Each row was made from one small tree. The marks that hang from a mark follow it in brackets, in alphabetical order. Every link used is in the known rows. Write each row's tree.
(in the rows, 128 means zero)
Known rows
ripit{kepe{faris}}: [130 133 133 132 139 133 136 136 105 113 136 129 162 136 128 130 131 142
 129 129 127 123 130 136 131 140 129 133 106 135 153 142 124 126 153 117
 133 133 140 132 121 117 139 127 126 136 111 121 136 134 133 152 131 124
 148 147 130 130 128 129 129 119 115 133]
ripit{bovizub gadab rigaf{pamev}}: [127 129 133 142 128 149 135 121 178 114 141 128 187 133 111 148 132 139
 124 117 120 127 123 116 132 124 143 144 108 133 180  97 112 119 131 117
 141 133 135 151 122 110 119 155 128 133 131 153 159 132 174 139 122 126
 124 141 120 120 141 132 132 125 126 116]
faris{kepe{ripit ruda} mari{susokol{gadab}}}: [125 142 121 125 121 105 129 125 101 158 151 131 201 126 101 125 121 117
 134 127 112 117 103 121 137 170 118 123 175 125 104 133 114 146 179 131
 125 125 133 126 122 134 145 137 109 115 101 141 103 144 120 169 127  82
 179 185 117 119 134 124 115 114 123 130]
faris{kepe{ruda} mari{susokol}}: [126 134 124 129 121 123 129 116 108 144 133 120 144 134 118 116 121 111
 133 130 103 120 118 128 136 169 120 132 184 119 119 138 102 163 161 126
 126 125 134 121 123 134 148 130 113 114 104 130 129 146 128 152 134  84
 165 172 115 112 141 126 124 117 124 121]
bovizub{ripit{gadab kepe}}: [120 120 131 137 126 150 133 130 156 101 157 127 200 137 106 130 121 125
 126 120 134 124 132 121 129 140 146 128 115 129 188 139 130 115 133 114
 124 144 146 138 125 117 142 157 115 133 126 100 153 124 133 138 126 124
 135 128 127 123 168 129 139 130 136 125]
gadab{susokol}: [128 130 129 129 133 128 126 124 126 132 133 143 137 129 109 135 131 124
 132 124 132 126 125 122 126 120 121 129 108 122 129 133 123 146 135 117
 130 127 127 127 124 121 128 118 144 130 126 114 122 127 119 142 132 103
 131 134 130 130 131 115 131 130 130 129]
mari{faris{kepe{ruda}} susokol{gadab{ripit}}}: [186 127 126 122 123  95 127 128 121 150 144 169 131 138 113 148 121 108
 125 105 109 117 130 123 125 154 116 135 195 128 112 124 119 148 175 146
 111 133 130 125 126 131 138 123 111 129  91 126 137 145 121 157 137  96
 174 193 105 126 140 127 133 106 139 127]
bovizub{ripit}: [125 124 125 138 129 137 125 130 152 129 144 124 151 118 123 120 123 129
 130 122 133 129 125 123 129 129 136 122 129 125 141 132 130 128 122 125
 125 137 128 134 126 129 139 142 120 133 130 109 136 125 127 130 127 130
 125 126 135 128 155 128 132 131 129 135]
gadab{ripit{bovizub rigaf{pamev}} susokol}: [140 131 132 131 136 128 128 120 178 124 146 151 146 137  91 158 133 134
 134 114 128 124 126 111 132 114 124 144  83 121 159  99 101 164 140 119
 144 129 131 148 118 114 121 137 147 138 115 147 151 135 166 150 126  93
 125 147 123 126 149 116 137 122 123 118]
mari{faris{kepe{ripit}} susokol}: [182 133 129 122 123 106 129 132 109 151 134 145 183 137 145 134 131 107
 118 108  96 118 133 126 127 151 117 133 212 124 111 134 127 155 149 140
 114 131 132 131 123 129 140 134 131 124 102 123 109 128 109 152 141 108
 159 188 115 123 134 124 124 112 127 134]
kepe{faris{mari} ripit{bovizub rigaf} ruda}: [101 176 132 139 136 125 138 131 149 137 150 106 242  96 105 140 131 158
 147 143 103 116 105 133 140 175 135 132 124 134 135  99 105 145 184 101
 138 135 134 133 112 110 141 117 129 125 109 124 123 140 158 170 135  97
 159 172 131 123 145 135 118 119 109 132]
bovizub{ripit{kepe rigaf}}: [117 120 131 133 126 146 135 126 153  91 154 130 191 130 125 130 125 125
 127 118 135 125 135 121 134 133 146 130 120 129 188 127 121 121 135 113
 128 145 134 138 121 112 146 157 120 133 145  99 156 128 160 139 131 123
 130 129 127 124 166 132 138 129 133 126]
ripit{bovizub gadab kepe rigaf{pamev}}: [130 123 137 138 124 149 141 119 170  91 147 130 208 150 111 154 130 134
 122 116 124 123 132 117 136 128 150 148 103 137 212 102 110 114 139 110
 143 138 148 154 117 105 122 161 123 136 117 149 168 136 178 145 123 124
 128 141 115 117 146 130 136 122 129 108]
susokol{gadab mari}: [123 118 121 125 120 121 125 137 150 135 140 153 133 131 117 136 120 133
 127 124 135 128  94 123 128 113 143 120 125 136 128 123 144  99 143 138
 127 132 131 133 133 135 123 143 110 138 117 139 120 128 117 142 114 114
 136 141 128 131 120 124 129 126 129 131]
faris{mari}: [104 129 125 132 124 134 125 125 144 131 126 109 133 125 110 119 127 135
 135 141 127 123 123 131 129 143 135 126 154 123 125 130 118 148 126 118
 135 126 129 124 128 131 140 130 120 126 125 135 125 128 128 136 127 103
 136 136 126 121 141 129 130 127 122 125]
susokol{mari{faris{kepe}}}: [153 110 124 123 121 112 125 135 134 140 122 158 142 153 144 138 122 116
 120 118 108 123 114 137 119 144 133 125 209 128 126 120 130 134 131 138
 121 130 134 132 135 139 137 137 104 137  98 128 130 131 115 147 125 100
 154 170 121 124 135 131 132 117 132 123]
susokol{gadab mari{faris{kepe{ripit}}}}: [150 119 119 122 118  97 125 143 126 154 142 166 196 145 127 150 124 124
 119 115 118 119 101 130 121 142 135 119 200 133 111 115 142 117 151 144
 118 135 135 136 135 139 134 148  98 139  96 138 103 128 110 167 119  96
 165 184 124 131 125 128 123 115 129 133]
ripit{bovizub gadab{susokol{mari}} kepe rigaf}: [122 128 135 130 126 142 139 120 192  96 157 164 224 149  97 159 129 125
 128 115 118 121 107 111 132 125 154 138  91 132 215 108 121 122 153  98
 132 140 152 140 120 106 125 153 135 138 106  99 157 119 137 160 126  83
 136 148 120 114 155 116 144 129 134 108]
ripit{gadab{susokol} kepe{faris ruda}}: [124 153 138 140 142 133 136 131  98 113 154 142 205 127  89 148 122 139
 141 127 127 116 116 126 133 152 131 138  74 130 162 138 114 132 189  98
 137 135 151 131 115 103 141 108 130 132 114  99 144 149 136 166 137  97
 167 154 125 129 139 120 131 121 125 130]
kepe{faris{mari{susokol}} ripit{bovizub} ruda}: [137 179 130 139 138 120 134 128 140 158 151 108 221  98 110 131 132 148
 146 135  90 115 100 129 142 171 121 131 135 134 112 123 112 158 195 113
 129 135 139 130 110 120 139 117 142 119  78 123 112 136 121 166 139 101
 162 187 129 121 138 124 118 107 109 138]
bovizub{ripit{gadab rigaf{pamev}}}: [112 123 129 143 130 151 128 129 165 111 150 120 185 116 106 133 121 138
 127 115 132 127 121 113 131 121 149 136 111 130 173 119 119 118 127 121
 143 138 135 153 123 114 139 164 115 138 164 139 159 141 181 137 123 131
 127 134 127 126 163 129 136 131 129 125]
ruda{kepe{ripit{bovizub gadab}}}: [128 125 113 129 126 160 131 127 146 135 151 131 227 142 105 151 129 128
 124 124 108 125 135 127 131 150 126 127 101 130 146 109 135 125 147 122
 118 136 134 132 120 116 117 149 109 128  96 125 122 116 117 146 124 122
 136 143 131 124 137 129 121 128 146 126]
ruda{kepe{faris ripit{bovizub rigaf}}}: [124 141 115 125 138 158 137 136 131 129 151 130 229 128 121 147 138 146
 129 128 101 122 131 138 138 151 124 129  92 135 142 104 121 131 161 121
 125 138 123 134 113 106 128 137 119 135 109 121 122 127 147 163 132 120
 142 161 136 131 130 132 122 123 128 136]
mari{faris susokol{gadab{ripit}}}: [188 127 127 121 124 107 126 133 157 142 143 162 117 128 111 144 129 124
 121 106 118 121 132 117 123 121 124 134 172 130 119 129 134 145 153 147
 113 136 127 130 129 125 131 129 134 137 109 128 131 127 110 140 138 116
 144 176 111 132 140 122 145 107 135 132]
kepe{faris ripit{bovizub gadab{susokol{mari}}}}: [126 159 132 135 144 121 131 140 164 148 156 149 243 120  94 153 134 150
 136 124 108 116  81 123 134 134 136 126  82 132 143 118 132 128 176 106
 132 137 146 139 118 113 126 130 143 137  88 107 111 118 105 177 128  87
 151 173 138 131 135 114 126 122 110 140]
susokol{gadab{ripit{kepe}}}: [133 115 126 123 126 119 125 130 134 113 149 155 134 150  97 144 126 126
 125 120 147 125 133 120 129 130 130 129 106 131 155 129 127 124 147 130
 126 132 136 130 128 125 131 138 117 135 109 135 138 130 127 142 122 112
 145 138 120 129 138 124 137 120 133 126]
ripit{gadab{susokol} kepe rigaf}: [116 129 137 125 130 145 136 123 135  88 151 150 201 142  92 146 130 124
 125 120 132 122 133 118 129 127 143 138  92 125 196 130 114 132 147  99
 135 135 143 133 120  97 135 137 138 133 148 101 152 130 150 151 135  94
 141 136 117 121 154 116 143 134 136 113]
susokol{gadab{ripit{kepe rigaf}} mari{faris}}: [150 112 127 117 120 112 131 138 172 105 152 174 159 145 110 166 123 130
 124 112 129 119 117 121 122 126 154 132 156 141 170 107 137 119 156 135
 125 142 139 141 131 122 133 148 107 149 120 126 148 129 145 157 125  99
 151 167 114 130 148 129 150 116 142 120]
bovizub{ripit{gadab{susokol} kepe{ruda} rigaf}}: [109 138 136 141 130 147 137 124 149  95 172 143 235 119  86 148 118 118
 137 116 131 117 125 112 135 145 147 135  86 127 199 125 112 129 168  95
 130 147 146 140 116 102 146 136 124 131 147  78 167 140 164 155 138  98
 152 136 122 125 177 120 140 136 143 121]
pamev{rigaf}: [117 130 129 135 157 132 130 125 126 131 126 123 130 126 127 132 131 104
 129 139  98 130 129 130 126 121 136 128 129 124 129 133 120 125 127 120
 113 126 129 143 126 126 126 143 121 130 122 111 126 136 159 130 132 131
 126 135 128 125 124 128 128 126 129 124]

Write each row's tree
[120 136 131 131 139 133 132 125 168 120 145 119 167 141  90 132 138 148
 138 137 121 118 126 135 133 165 132 136 122 127 163 126 104 161 158 106
 134 130 146 128 119 121 140 128 129 137  72 127 147 125 127 164 131  88
 155 164 128 119 155 130 137 108 108 123] => gadab{ripit{bovizub kepe{faris{mari}}}}
[ 87 134 125 125 124 129 129 123 129 124 142 114 230 134  95 128 131 127
 127 134 114 119 119 126 128 171 137 126 164 117 150 123 107 145 139 111
 136 127 138 130 126 116 151 151 115 119 149 132 124 129 151 165 126  78
 167 159 121 115 153 131 123 135 122 118] => faris{kepe{ripit{gadab rigaf}} mari}
[138 129 135 125 136 129 135 115 175 100 155 160 177 149  92 156 137 119
 132 118 126 122 139 118 133 132 135 140  87 121 191 109 107 158 150 107
 130 135 139 133 117 108 127 136 151 135 106 103 159 120 145 154 136  85
 134 143 120 121 160 115 146 125 129 116] => gadab{ripit{bovizub kepe rigaf} susokol}
[130 126 134 127 126 141 143 121 165  96 145 138 191 145 130 143 134 125
 123 121 122 125 140 124 135 135 142 139 116 135 196 103 113 121 138 111
 126 138 137 135 122 109 126 149 132 128 107 112 159 120 154 139 129 122
 127 137 120 117 144 129 138 125 130 112] => ripit{bovizub kepe rigaf}
[162 126 127 122 131 107 119 134 167 140 136 170 123 133 102 159 125 126
 134 113 118 119 110 122 116 126 135 129 154 125 122 120 133 162 146 127
 128 131 134 133 126 132 131 115 133 144 109 114 127 129 108 151 133  85
 143 162 125 134 143 117 145 118 135 130] => gadab{ripit susokol{mari{faris}}}
[112 137 110 131 135 164 130 133 137 150 145 110 218 133 103 135 135 153
 136 140 105 119 123 142 134 164 122 122 123 128 123 118 116 154 161 116
 127 131 130 128 115 120 137 134 106 131  78 136 107 123 118 167 128  97
 152 168 138 126 137 132 118 118 124 137] => ruda{kepe{faris{mari} ripit{bovizub}}}
[144 126 131 131 126 132 129 133 168 119 139 161 180 131 102 163 119 140
 130 109 115 116 103 115 120 108 151 141 146 134 161 109 126 132 143 121
 145 134 140 154 124 111 131 140 126 149 144 142 145 144 159 155 129  95
 141 166 116 128 146 118 145 122 136 119] => ripit{gadab{susokol{mari{faris}}} rigaf{pamev}}
[132 141 132 130 133 139 136 128 120 119 141 113 161 131 115 114 130 143
 132 130 109 119 121 131 138 148 132 136 143 132 150 157 111 154 165 116
 133 131 142 129 119 118 151 131 132 129  99 126 128 134 119 158 138  98
 158 171 121 118 143 121 135 107 111 128] => ripit{kepe{faris{mari{susokol}}}}
[150 129 131 128 127 126 126 134 165 133 138 161 171 132 103 156 121 127
 128 114 117 117 105 122 117 121 143 131 154 128 144 122 139 135 145 118
 125 134 142 135 128 121 130 123 130 143 120 107 129 125 110 151 132  91
 143 160 120 129 146 117 142 127 138 124] => ripit{gadab{susokol{mari{faris}}}}
[108 137 134 139 133 154 139 137 148  90 163 126 225 121 107 128 129 142
 126 118 126 122 126 127 134 142 150 134  98 133 200 137 121 112 153 105
 131 148 146 142 121 100 155 151 121 140 145  92 164 131 159 157 135 122
 150 148 130 125 167 130 140 126 119 130] => bovizub{ripit{gadab kepe{faris} rigaf}}
[120 156 133 135 132 136 143 125 115 108 148 114 188 114 115 125 125 143
 141 131 102 116 118 128 145 162 139 143 133 136 161 138 103 152 190 108
 137 137 141 131 111 107 155 122 131 124 123 117 144 151 158 163 143  98
 168 174 117 116 145 128 134 111 118 124] => ripit{kepe{faris{mari{susokol}} ruda} rigaf}
[107 140 114 127 136 160 134 142 102 121 152 126 230 124 103 145 133 146
 127 126 106 121 128 132 133 150 128 128  85 132 140 125 129 121 165 120
 128 136 131 135 117 102 138 137 110 133 146 124 122 134 149 163 133 121
 155 155 134 133 133 132 122 130 134 136] => ruda{kepe{faris ripit{gadab rigaf}}}
[117 162 136 138 128 126 138 124 159 124 156 130 252 104 107 159 126 136
 135 127 108 121 116 115 135 161 138 133 103 135 160  90 120 114 170 109
 129 142 139 137 120 107 125 132 131 120 127 112 140 130 160 148 131 121
 143 146 122 122 143 133 121 131 134 127] => kepe{ripit{bovizub gadab rigaf} ruda}
[101 128 122 123 124 116 123 125 111 147 130 114 185 138 112 121 131 124
 130 139 118 122 119 132 128 168 122 120 179 116 112 133 111 156 138 118
 132 123 135 125 126 136 148 140 110 121 112 140 105 129 122 160 125  83
 160 158 128 121 140 128 118 125 117 128] => faris{kepe{ripit} mari}
[127 147 135 138 134 134 131 123 165 127 156 140 242 126  89 163 133 141
 130 118 120 123 114 108 134 123 136 141  83 128 166 100 112 140 149 106
 147 133 138 153 115 104 120 146 147 135 127 141 133 131 163 159 126 101
 130 153 124 124 145 117 129 129 122 122] => kepe{ripit{bovizub gadab{susokol} rigaf{pamev}}}
[130 151 133 136 133 116 130 120 125 147 156 150 250 136  90 155 128 114
 134 123 113 118 112 120 132 171 120 129 115 120 143 108 106 144 173 103
 124 131 144 130 118 118 128 125 127 120  88 106 127 132 125 170 131  80
 165 164 123 121 146 120 116 126 128 126] => faris{kepe{ripit{bovizub gadab{susokol}} ruda}}
[158 128 129 129 124 111 131 128 103 140 125 147 153 139 138 142 120 112
 129 119 111 118 136 137 121 164 123 134 202 128 119 115 113 140 150 132
 117 131 130 128 128 132 137 120 105 128 105 119 141 143 137 145 136 111
 163 167 115 127 135 135 122 118 137 124] => mari{faris{kepe{ruda}}}
[155 112 125 122 126 112 125 131 133 145 128 172 151 153 124 146 124 113
 126 112 114 121 111 131 118 132 132 129 192 122 128 126 122 151 139 128
 121 131 135 130 130 133 136 128 119 139  97 113 125 130 108 161 131  75
 158 176 122 127 140 117 136 121 130 122] => gadab{susokol{mari{faris{kepe}}}}
[127 148 125 126 123 109 126 120  96 153 140 116 193 125 115 121 122 116
 136 134  97 119 112 122 138 180 117 128 180 121 102 135 107 166 172 125
 128 127 137 124 119 137 148 127 117 110 105 134 108 146 122 160 133  82
 172 177 120 116 139 124 115 118 122 130] => faris{kepe{ripit ruda} mari{susokol}}
[141 146 132 130 123 109 134 132 111 128 142 142 245 122 118 155 124 119
 129 118 102 113 129 128 126 177 134 134 188 128 140 103 118 129 166 118
 123 138 139 135 123 112 142 128 107 124 139 116 137 142 159 160 137 106
 173 177 113 126 148 136 121 124 137 124] => mari{faris{kepe{ripit{gadab rigaf} ruda}}}
[107 130 130 136 126 149 132 128 172 108 154 125 192 111 107 127 123 131
 126 121 127 126 124 118 130 132 146 129 116 127 177 123 126 116 127 115
 126 143 133 137 126 108 142 156 122 133 164 100 156 125 156 135 131 124
 129 129 127 122 170 129 138 139 131 124] => bovizub{ripit{gadab rigaf}}
[114 128 131 142 133 150 127 126 163 114 159 135 192 121  86 141 123 132
 131 110 134 124 118 107 129 109 142 135  92 123 176 124 113 138 132 113
 144 138 134 153 120 109 138 154 128 141 162 124 154 143 172 149 126 105
 128 139 128 127 168 116 141 135 129 124] => bovizub{ripit{gadab{susokol} rigaf{pamev}}}
[190 119 130 117 121 113 129 132 149 121 151 167 140 145 111 148 126 122
 119 104 121 119 142 118 127 130 131 140 166 134 151 134 134 140 159 141
 116 136 137 133 127 120 135 136 128 139  99 124 140 128 112 145 138 113
 149 174 106 129 145 121 149 104 139 127] => mari{faris susokol{gadab{ripit{kepe}}}}
[133 138 127 128 123 125 130 117 157 148 148 119 230 141  99 125 136 119
 122 126  94 119 115 120 136 170 123 128 175 118 148 127 107 156 151 114
 122 130 145 128 121 126 141 153 128 117  82 129 117 115 106 162 132  76
 159 184 116 106 156 120 125 118 117 120] => faris{kepe{ripit{bovizub gadab}} mari{susokol}}
[158 117 123 120 118 106 121 142 173 142 138 170 120 132 107 156 122 134
 127 113 129 120 108 123 118 125 140 125 166 134 120 114 145 122 147 145
 121 135 133 137 135 135 128 136 109 147 105 135 127 126 111 146 122 107
 144 164 120 137 133 128 141 116 135 133] => susokol{gadab{ripit} mari{faris}}
[140 115 131 128 126 131 133 122 173 103 157 154 167 156  97 160 129 134
 126 112 141 125 130 115 133 123 141 143  90 135 190  97 111 123 147 128
 139 136 138 154 123 116 121 160 120 142 104 165 161 137 174 154 116 111
 135 152 116 125 143 128 140 112 128 116] => susokol{gadab{ripit{bovizub kepe rigaf{pamev}}}}
[127 147 134 140 136 128 138 135  91 117 139 128 172 124 126 137 122 142
 139 133 124 121 122 136 135 155 132 134 104 140 143 133 117 122 179 116
 132 135 142 132 118 116 140 112 118 131 104 117 140 151 144 153 133 127
 160 148 127 131 127 131 123 113 123 134] => ripit{kepe{faris ruda}}
[124 145 130 133 129 122 128 130 179 143 156 153 232 126  95 158 131 134
 135 123 114 121  89 112 131 131 138 125  95 128 149 112 134 131 157 108
 129 134 146 135 122 122 119 137 137 133  95 111 113 111 105 160 124  88
 138 153 132 126 138 114 127 131 127 129] => kepe{ripit{bovizub gadab{susokol{mari}}}}
[123 127 137 130 125 147 143 119 176  89 149 136 216 146 112 148 132 125
 121 121 118 123 137 122 135 143 146 141 108 134 213 106 116 112 139 104
 128 141 145 136 123 102 127 152 127 130 117 109 165 118 153 142 130 118
 130 137 115 115 153 130 137 126 133 110] => ripit{bovizub gadab kepe rigaf}
[111 126 113 123 125 160 131 133 118 114 149 130 220 132 105 148 127 130
 124 127 110 124 135 125 131 143 132 128 100 128 148 116 132 122 147 122
 126 135 132 133 123 110 132 151 107 127 154 127 124 131 152 148 129 119
 140 137 129 126 137 130 125 138 151 128] => ruda{kepe{ripit{gadab rigaf}}}
[123 142 127 129 127 102 129 129  79 146 137 132 193 129 128 138 122 116
 134 128 115 124 118 129 131 171 121 124 145 125 105 122 118 134 163 126
 127 128 133 129 123 135 135 123 109 116 113 130 114 144 137 155 126 109
 165 151 128 128 124 131 109 126 127 133] => faris{kepe{ripit ruda}}
[ 99 150 134 140 133 140 138 129 116 114 143 108 203 123  91 133 120 148
 142 142 121 116 115 136 133 176 143 133 120 132 160 138 109 135 179  99
 140 133 151 128 119 113 153 117 109 132 110 122 146 150 145 163 129  99
 173 155 123 120 147 133 129 118 120 125] => ripit{gadab kepe{faris{mari} ruda}}
[155 148 132 130 123 109 140 128 139 136 143 148 241 127 138 160 129 116
 129 119  93 116 132 131 129 178 127 134 192 131 140  83 111 139 162 120
 119 140 131 137 121 117 132 130 118 125  97 114 138 135 155 160 137 106
 163 183 115 124 144 138 120 118 133 126] => mari{faris{kepe{ripit{bovizub rigaf} ruda}}}
[113 123 136 128 124 143 140 126 137  85 143 131 193 141 112 139 129 126
 123 125 127 123 135 123 131 134 145 140 109 131 195 123 122 112 140 110
 132 138 144 136 125 106 136 145 125 129 149 116 155 129 161 141 130 119
 138 131 116 121 149 130 136 134 136 114] => ripit{gadab kepe rigaf}
[126 132 128 130 127 118 127 126 157 147 153 160 236 152  97 151 132 117
 128 119 109 118  91 117 129 147 131 124 124 120 152 115 121 135 155 112
 127 132 146 134 124 128 124 146 126 131  82 115 116 114 103 174 122  69
 156 169 127 120 143 115 122 128 123 124] => faris{kepe{ripit{bovizub gadab{susokol{mari}}}}}
[111 128 116 120 129 158 129 127 117 118 154 146 231 134  85 154 127 124
 127 122 117 123 133 118 130 133 127 130  80 122 149 122 126 141 155 113
 131 135 130 132 118 103 131 139 121 127 152 113 120 130 140 159 134  98
 146 142 129 127 142 119 128 141 150 128] => ruda{kepe{ripit{gadab{susokol} rigaf}}}
[129 164 135 139 133 118 133 121 147 143 157 142 245 112  91 161 127 131
 141 126 115 118 110 113 132 152 126 132  87 127 141 105 121 137 176 100
 129 138 143 132 114 113 121 117 140 123 100 103 123 128 125 155 134  98
 147 150 126 127 143 118 122 131 132 132] => kepe{ripit{bovizub gadab{susokol}} ruda}
